Each row comes from the steps of one walk. Every step used is in the known rows, and no mark comes twice. Write the walk behind each row, first mark first.
Known rows
R, F, J, B: [  0  16  -9   5  28 -12  16  10 -24   3 -34  11  -5 -10   0  10  12   2
  -6  -8  21 -20  16   3 -13 -13  -6  -6  10   1   2 -20  -4   3   9   5
  23  22  -1 -36   0  -2   9   1  17  27  19  25  25  -8]
V, J, R: [ -6 -13 -10   5  16  -1 -13  -2   9   9 -28   4  17   7   7  -4  12   3
  -3  -7   4   8   8   7  -5 -13  -4  -2   7  14 -10  16   0  30   7  -1
 -20   4 -15  -5   3  -8   3  19   0  30  23  18   3  16]
C, R, F: [  4  -4  17 -10  15 -10 -12   7  -5  -3 -40  16  -5 -18   4   6   6   3
  11  -5  18 -29  10  -4 -49  -9   0 -11   7   9   3  -2  -6  -1  13  10
  -5  17  -4 -16  -3  -4   3  24   4   3  17  16  19 -13]
F, J, B, R, V: [  0  26  -1   4  22  -9  23  -6 -39   0 -49  -6   5   4  10   8  13   2
   4  -9  -1 -14  13  -2 -17 -20  -2 -10   7  -2   1 -24  -4   4   0   1
  25  13  -9  -2   0  -1   9  -2  10  21  18  12  -1   1]
R, F: [  6  -7  -1  -1  14 -10  -4  11  -1   2 -18  16  -9 -14   3   7   2   2
  -1  -6  23 -18  19   5  -4  -7  -5  -4  14   8  -4  -2  -3   1  13   1
   1  20  -1 -34   1  -2   2   8   4  16  15  25  26  -6]
B, F, J, W: [ 22  18   1   3  21  -9  17  19 -46   5 -49 -20  -4   3  26   0   8 -10
  15  -6 -13  -6  13   9 -10   7   7  -2   5  -4   3 -15  -5   0 -16   3
  22   1 -15  -8  -3   5  -2  28  16  16   9  29  15  12]
B, F, R, V, J: [ 17   2  -1   1  23  -7   8  26  14   9 -53 -10   7   3   8  -3  10  -5
  34 -11   6 -16  22   4  -3  -5  -3  -7  10 -10  -9  15   0  10 -14   1
  -8   4 -22 -10   2  -4  -3  30  -4  28  21  29  14   2]
R, V, J, W: [  3   2  -3  -5   2  -7 -21 -12  -3   9 -20  -4   5  28   2   5   3  -2
   0  -9  -7  -4  10   9   2   3  -9  -2  14  20   4  15  -1  19   4  -3
  -7  11 -26  -8  12  -9 -13  19 -17  19  35   9   1  -9]
F, R, B: [  2  -4  -2  13  20  -1  24  -4  16   0 -46  -4   4   4   8  -3   6   5
  30  -9  23 -11  17   2  -9 -13   0  -7  -1   3   4   0  -3   2  -1   1
  -7  10  -6 -24  -3   7  -8   0   3  14   7  20 -21  11]
R, B, F: [ 14  12   6  13   1 -13   4   7  -7   6 -38  -6  -2  17  27   3  -2  -5
   9  -6  22 -21  16  -1  -9  -6  12  -4   0  -6  14   8  -2   2  -4   2
   7  14 -13 -40  -8   7  -6  29   7  12   3  17 -13  14]
M, B, F, J: [ -4   4   7 -14  -5 -10  14   2 -30   2 -43  -5   2  20  17   8   4  -9
  19 -16  13 -13   3   5 -30  -4   7  -9  -1 -10   7 -18  -8  -1  -2   1
  -8   8 -14 -19  13   6  11  16   4   8  11  20   7   9]
W, J: [ -8   0   0   2  -5 -11  -4 -11 -26   5 -10  -3  10  -2   7   3  -6 -22
   2  -3 -11   7  28  -3 -15 -13   3  -1   7  25   7 -13  -1  22   8  -9
   7  11 -13 -10  -7  24   3  10 -12  -4  13  20   2   7]
C, R, J, W: [  7   4   9  -5   9  -7  -3 -12 -41  -4 -50   5  -4  11   8   1   5   2
  13  -5  -7  -3   3   3 -46   2   4  -7  -2  17  10  -6  -7   1   6   8
   5   6  -8  -8  -2   2  -8  26  12  -1  16  13   4  10]
R, V, J: [ -3  -7  -1  -7   5 -11 -26  -6   5  10  -6   1   9  25   2   7   6  -3
   0  -9  -5 -11   8   1   2  -8  -9  -4  15  11   0  22   0  21   5  -4
 -17  13 -25  -8   9  -8  -5  22 -18  18  36   7   1 -15]
J, R: [ 11 -13   1   4   8  -3  -1  -2   8  -3 -47   0   5   4  15  -7  -8  10
 -12  -5  16  -2  23  11 -33 -16   0  -5   9   9 -12  -1  -1   9   8   2
 -16   5  -7   2  -1   2  -1  23   0  13  11  26   5  16]
V, J, F, R: [ -2  -5 -13   5  33  -1  -3  13  14  11 -33 -12  10   1   1  -2  17  -8
  12 -12  18   7   8   4  11  -3  -8  -6   4   7  -7  15   2  30  -5  -1
   2  15 -12 -14   4  -6   2  -9   1  38  24  34  -2  13]
F, J, M, B: [ -4   2  -4  -9  14  -8  16  -3 -50  -2 -15   6  -1  12  37   1   8   9
  10 -12  -6  -4  -7  -6 -27 -11   0 -14   7  -7  15 -24   3   0  12   4
   4   1  -9  -6   4  17  19   5  11  20   8  13  -4  -2]
R, B, F, J, V: [ 19  21   1  15  12 -16  14   8 -22   6 -37 -12   2  19  32   3   4 -11
   9  -7  13 -22  18  -1 -21  -9  12  -2   2  -4  13  -9  -7   9  -5   5
   6  13 -14 -39 -10  11   1  31  17  22   2  19 -13  16]
V, J, M, B, R: [-12  -7  -4  -8  -2   2 -11  -7  -7   8 -17  18   9   7  20   1  10  11
  18 -17   6   7 -11  -7   1 -10  -5 -10   9   3   7  13   9  24  19  -2
 -14   5 -13 -12  10   1  17   3  -2  33  19   4   0  10]
V, J: [ -9 -10  -6   0  12  -4 -20  -4  -4  11   0   4  13   2   0   3  16  -4
   6  -6  -4  10  -4   3  11  -7  -4  -3   2  12   3  15   0  23   6  -4
  -8   9 -16 -12   2  -7   4  10  -3  22  24   8   3   9]
C, R, V, J: [ -2  -4  18 -13  10 -10 -25  -5  -2   2 -31   5   7  10   2   4   8   0
  13  -6  -1 -23   4  -5 -46 -10  -3  -9   8  12   7  13  -1  12   7   6
 -17  11 -22   0   3  -9   0  33 -14   6  30   5   2 -19]
V, J, F: [  0  -4 -10   1  24  -5 -17  11   4  13 -17  -9   8   4   5   2  13 -10
  -2 -10  14   9   3   4  11  -3  -4  -5   5   9  -2  14   2  29  -3  -1
   7  18 -14 -15   4  -6   4  -2   0  33  23  29   1  13]
B, R: [ 12  -5  14  -4   2  -3   3  -4  -8  -3 -46   4  -1 -20  19   0   1   3
  19  -8   2 -11  21   0   1 -12   4  -9   8   5 -16   0  -3   3   7  -6
  -2  10  -5   8  -3   1   1  -3  -1   5   8  17   1  18]
F, R, V: [  5 -11  -1  -1  21  -4  10   0  21  -1 -39  -3   5   7   1  -3   5   6
  28  -9   8 -14  21   5 -12 -12  -9  -7  10   6  -6   4  -3   2  -1  -1
 -17   7 -14   0   7   0  -8   7 -12  12  21  21  -2  -7]
W, J, B, F: [ -3  30  -4   9  -5 -13   4  -6 -20   9 -38  -5  10  -3  -4   6  -8 -17
   2  -8  13   2  28  -5 -25 -18   5  -2   7  11  14 -22   2  22  -1  -4
  29  14 -16 -18  -8  14   8  16  -6   9  15  17  11   9]
R, B: [  3   3   4  11  -3 -10  -1 -12  -7   2 -19   0  -2  19  21   5  -5   2
  -2  -6  21 -13  11  -1 -10  -9   9  -5  -2   6  18   2  -2   1   6   1
   3  17  -7 -37  -6   8  -8  13   2   5   6  10 -23  11]
W, J, M, B, R, V: [ -9   4   0  -8 -19  -8   1 -16 -23   4 -28  12   6  12  24   1 -13  -9
  12 -12  -1  -2  23 -14 -26 -14   0  -8  17  16  12 -13  10  23  22  -6
   0   9 -17  -7   3  30  12   7 -16  12  14  14  -4   2]

Which walk is each row?
[ -5  -7  -2 -13  -5  -8 -22  -9   4   8  -7  10   7  32  14   5   2   8
   4 -16   3  -9   1  -4  -9  -8 -10  -8  17   5   8  17   7  20  15  -1
 -20  10 -26 -10  16  -2   4  20 -19  26  30   3  -1 -16] => R, V, J, M, B
[ -1   8  -5  16   0 -11  11  -4 -12   7 -54  -8  13  13  20  -5 -10 -20
  -6  -4   7  -4  44   1 -30 -18   8   1  10  20  -1  -3   2  28   5  -3
   0   9 -16 -22 -11  23  -3  26  -3  14  10  32  -5  19] => W, J, R, B, F
[  6  28   7   1  -6  -6   3 -16   5   0 -60   5   2  -3  -9   8  -4  15
   4 -11  33 -16  17  -4 -16 -22  -1  -8  10   0   3 -13   0   5   5  -1
  21  20 -10  -5   3  -9   5   0  -7  16  21   4   4   3] => J, B, R, V
[ 12   1   7  -8   9 -14 -11  -8 -26  -3 -31  11   3   8  11   2   8  -3
  12  -7  -4 -12   3  -4 -63 -13   5  -8   0  13   6 -13 -10  10  11   9
 -15  11  -8  -7  -4   6   5  35  13   4  14   8   4  11] => C, R, J, V
[ 21  -1   2   3  21  -5  15  26   8   4 -53 -10   1 -12  12  -3   6  -1
  36  -9  11 -12  19   6  -9  -5   2  -6   4 -12  -6   2  -2   1 -15   2
   0   2 -13  -8  -3   4   0  26   5  18  11  30  14  11] => B, F, R
[ 21   6  -9   8  23  -4  23  19 -14   5 -68 -11  -1   4  14  -3   9  -2
  34  -9   2  -2  20   8  -5   4   2  -4   2  -6  -7   1  -2   2 -15   3
   5   0 -12 -15   0   7  -8  25  15  24  13  34  14  22] => B, F, R, J, W
[ 11 -10  -5   5  18  -5   4   9  12  -2 -54   9   1  -4  13  -5  -5  11
 -13  -6  29 -15  32  12 -28 -16  -5  -4  16   9 -20   0  -2  11  13   5
 -14  10  -1 -15   2  -3   0  22   5  25  15  33  20   9] => J, R, F
[ -9  -5  14 -17 -23  -3   6 -19  -9  -5 -51   8   2   5  11   8  -3   0
  21 -19  22 -10   9   1 -21  -8   4 -10   0   4  -5 -13  -9  -1  11  -4
 -17  12  -7  -8  15   3   8  -6  -7   0  11  13  -4  16] => M, B, R
[ 19  -1  -3  -1  33  -6   9  19  22   0 -55 -21  -3   8  10  -3  -2  -4
   9 -11  36 -12  26   7 -11  -4  -6 -10  13   0 -10   0   0  10 -11   2
  11  20 -10  -6   5   3  -4 -10  -7  26  16  45  -5  -1] => J, F, R, V
[ 11  32   0   8   8  -6  12   4  13   5 -63  -3   2  -1 -14   5   0  12
  17 -12  38 -13  13   0 -24 -19  -2  -7   7 -14  10 -14   1   3 -11   4
  22  15 -15 -14   3  -8   7  19   1  22  19  14  14   0] => J, B, F, R, V
[  8   1   6  -1  22  -5  17  11 -23  -3 -58   9  -4 -22  22   3  12  -1
  17  -9   2 -25  28   1   3 -10  -2 -10  12   4 -24  -5  -5   4  10  -2
   7  16   1 -11  -2   1   5  -8  11  22  13  29  16  10] => B, R, F, J
[ 15  17   0  14  14 -12  17  12 -28   6 -39  -7  -3  20  41   0   2   0
  10  -6  13 -21  10  -7 -13  -7  10  -7   4 -11  19   1   2   2  -1   4
  15  10 -12 -39 -10  14   2  29  16  24   2  18 -15   9] => R, B, F, J, M
[  4  -3  -3  -6  13 -12 -25   5  10  10 -18 -10   7  27   6   6   3  -6
  -7  -9   9  -9  15   3   2  -5  -9  -5  16   9  -2  21   2  23  -1  -3
  -6  18 -25 -11  10  -6  -4  13 -17  28  35  21   1 -11] => R, V, J, F
[  4  27   5   6   2  -5  11  -7   4   0 -65  14  -3 -21 -11   9   0  14
   5 -12  42 -17  18  -2 -14 -22  -3  -9   9  -1   0 -18  -1   3  11   0
  27  23   0 -19   2 -11   8  -8   6  23  16  11  17   9] => J, B, R, F
[ 20   8  -1   4  28 -11  16  26 -28   4 -55 -16   4   2  31  -2   9  -7
   8  -6  -5 -12  22   7 -23  -7   6  -6   7 -12 -10  -6  -1   5 -14   4
   4   0 -14  -6  -5   5   6  37  14  24  10  36  17  13] => B, F, J, R
[ 11  -4   9  -3   9  -4   7   8  -4  -2 -55  14  -5 -27  16   2   3   3
  17  -9  15 -24  29   0   3 -11  -1  -9  13   7 -23   2  -4   3  12  -3
   1  17   1 -13  -2  -2   1  -6   4  19  11  25  16  10] => B, R, F
[-10  -5  11 -17 -16  -3  10 -11  -4  -3 -57  15  -3   1   8  10   0   2
  18 -19  31 -19  15   3 -18  -6   1 -10   5   4  -9 -11  -7   0  15  -2
 -16  18  -3 -21  17   0   9  -9  -2   9  14  19   8  11] => M, B, R, F
[ 19   0 -14   1   5 -15  -5  -9 -31   3  -5  11   4  21  15   4   6  -7
  -1 -10  -9   5   8   5 -23 -11   1  -2   3  14  -1 -17 -12  14   8   1
 -16  12  -5 -19  -1  13   3  21  19  17  12  11   3  29] => R, J, V
[ -8  26   0   5 -10 -11   5 -19 -16   6 -46   1  11  -1  -5   6  -7 -14
   3  -8   9  -4  35  -7 -20 -22   1  -4  12  19   5 -18   1  22   7  -7
  22  18 -16  -9  -3  14   5   1 -13   8  20  14   2   5] => W, J, B, R, V
[  6   8  -3   0  -8 -16  -8 -15 -15   6  -1   1  11  -2   8   3  -8 -30
   4  -7  -9   5  30   0 -37 -18   5   2  11  32   7 -34  -9  32  11  -3
  -7  15 -15  -5  -9  24   7  16  -7   1   8  14   1  17] => W, J, V
[ -5  18  -8   8  10  -6 -11   1   1  15 -28   3  13   0 -12   6  15   2
   8 -11  18   4  -3   0   3 -13  -4  -5   2  -1   9   5   3  25  -2   0
  12  13 -18 -22   3 -13  10  17   4  33  27   7  13  11] => V, J, B, F
[ -9  -5  16 -21 -24  -6   2 -20  -4  -4 -52   6   3  18  10   9  -4  -1
  18 -18  20 -19  14   2 -22  -9   1 -12   6   5  -6  -7  -9   0  11  -4
 -21  14 -12  -8  18   0   4   0 -15   3  19  12  -5   5] => M, B, R, V
[ -3  -3   4 -15 -22  -6  10 -21 -20  -3 -51  12   4  18  14   8   2  -4
  19 -19  14  -8  10   4 -28 -11   4  -9   1   7  -7 -19 -14   7  14  -3
 -23  13  -4 -15  15   9   9  -3   5   8  12  12  -3  28] => M, B, R, J, V
[ 12  14  18   0  13 -11   4   7 -25  -1 -53   2  -2   6  32  -1   6   4
  22  -6  11 -29   4 -11 -56 -11  10 -12   3  -7  20  -1   2   0   5  12
   5   9 -12 -21 -11   7   5  38  12  10   6  12  -8  -3] => C, R, B, F, J, M
[ 19   7  -2   3  22  -3  10  19   9   8 -64 -14   4   6   9  -2   7  -3
  35 -11   5 -11  21   8  -2   3  -3  -3  10  -4  -7  10  -2   8 -17   1
  -3   3 -22  -8   4  -4  -8  28   0  27  22  30  15   5] => B, F, R, V, J, W
[ 21  11  -1   0  24 -10  12  27 -38   4 -33  -7  -4  -2  39  -2   8   2
  19  -8  -8 -11   8  -5 -16  -5   6  -9   8 -19   7  -8   4   1  -7   3
  14   0 -15  -8  -6  11  14  34  15  25   6  26  15   4] => B, F, J, M
[  3 -11 -15   9  28  -2  23   0  -8  -1 -41   3   7   7   5  -3  14   5
  30  -8   1   3  15   6  -2 -11  -5  -7  -2   4 -10   1  -3   2  -1  -1
  -8   5  -3 -13   2  10  -6   2  10  18  15  26  -1  17] => F, R, J
[  9   0   4 -14 -15  -3   0   3 -13  -1 -24  16  -9  10  34  -2 -11  20
  19 -16  21  -5 -11 -10 -30  -8   3 -16  13 -12  21  -9  12   0  17   5
  -5   3 -11 -11   9  14  22  21   0  17   4   8   6   1] => J, M, B, F
[ -2   4   6 -14  -4 -10  13   0 -21   0 -58  -7   6  32  19   7   2  -6
  11 -17  17 -18  13   7 -37  -7   5  -9   5  -9  -2 -13  -7   3  -2   3
 -16   6 -17 -17  17   5   8  23  -1  14  18  26   6   5] => M, B, F, J, R, V
[ -8  25  -1   9 -10  -8  10 -18 -18   5 -46   1  10 -10  -6   6  -7 -14
   5  -8  11   2  32  -7 -18 -23   4  -4   8  19   5 -23   1  22   8  -6
  27  16 -12 -10  -7  15   7  -2  -8   7  16  14   3  13] => W, J, B, R
[  6   1  10 -10   4  -9  -2   1 -35  -3 -47  16  -2  14  23   1   6  10
  21  -9   5 -13  -4 -11 -57  -8   6 -14   1  -4  12   1   4   2  12   9
  -6   4  -9 -13   3  11  10  36  12  10  14  10   7   4] => C, R, J, M, B, F
[ 23   1  -9   6  25  -5  19  25 -10   5 -55  -1   1   2  23  -5   8   6
  35 -10   5  -7  15   0  -7  -5   2  -7   5 -16  -5   6   4   3 -10   3
   2   0 -10 -16  -2  10   4  29  16  28   8  31  15  17] => B, F, R, J, M
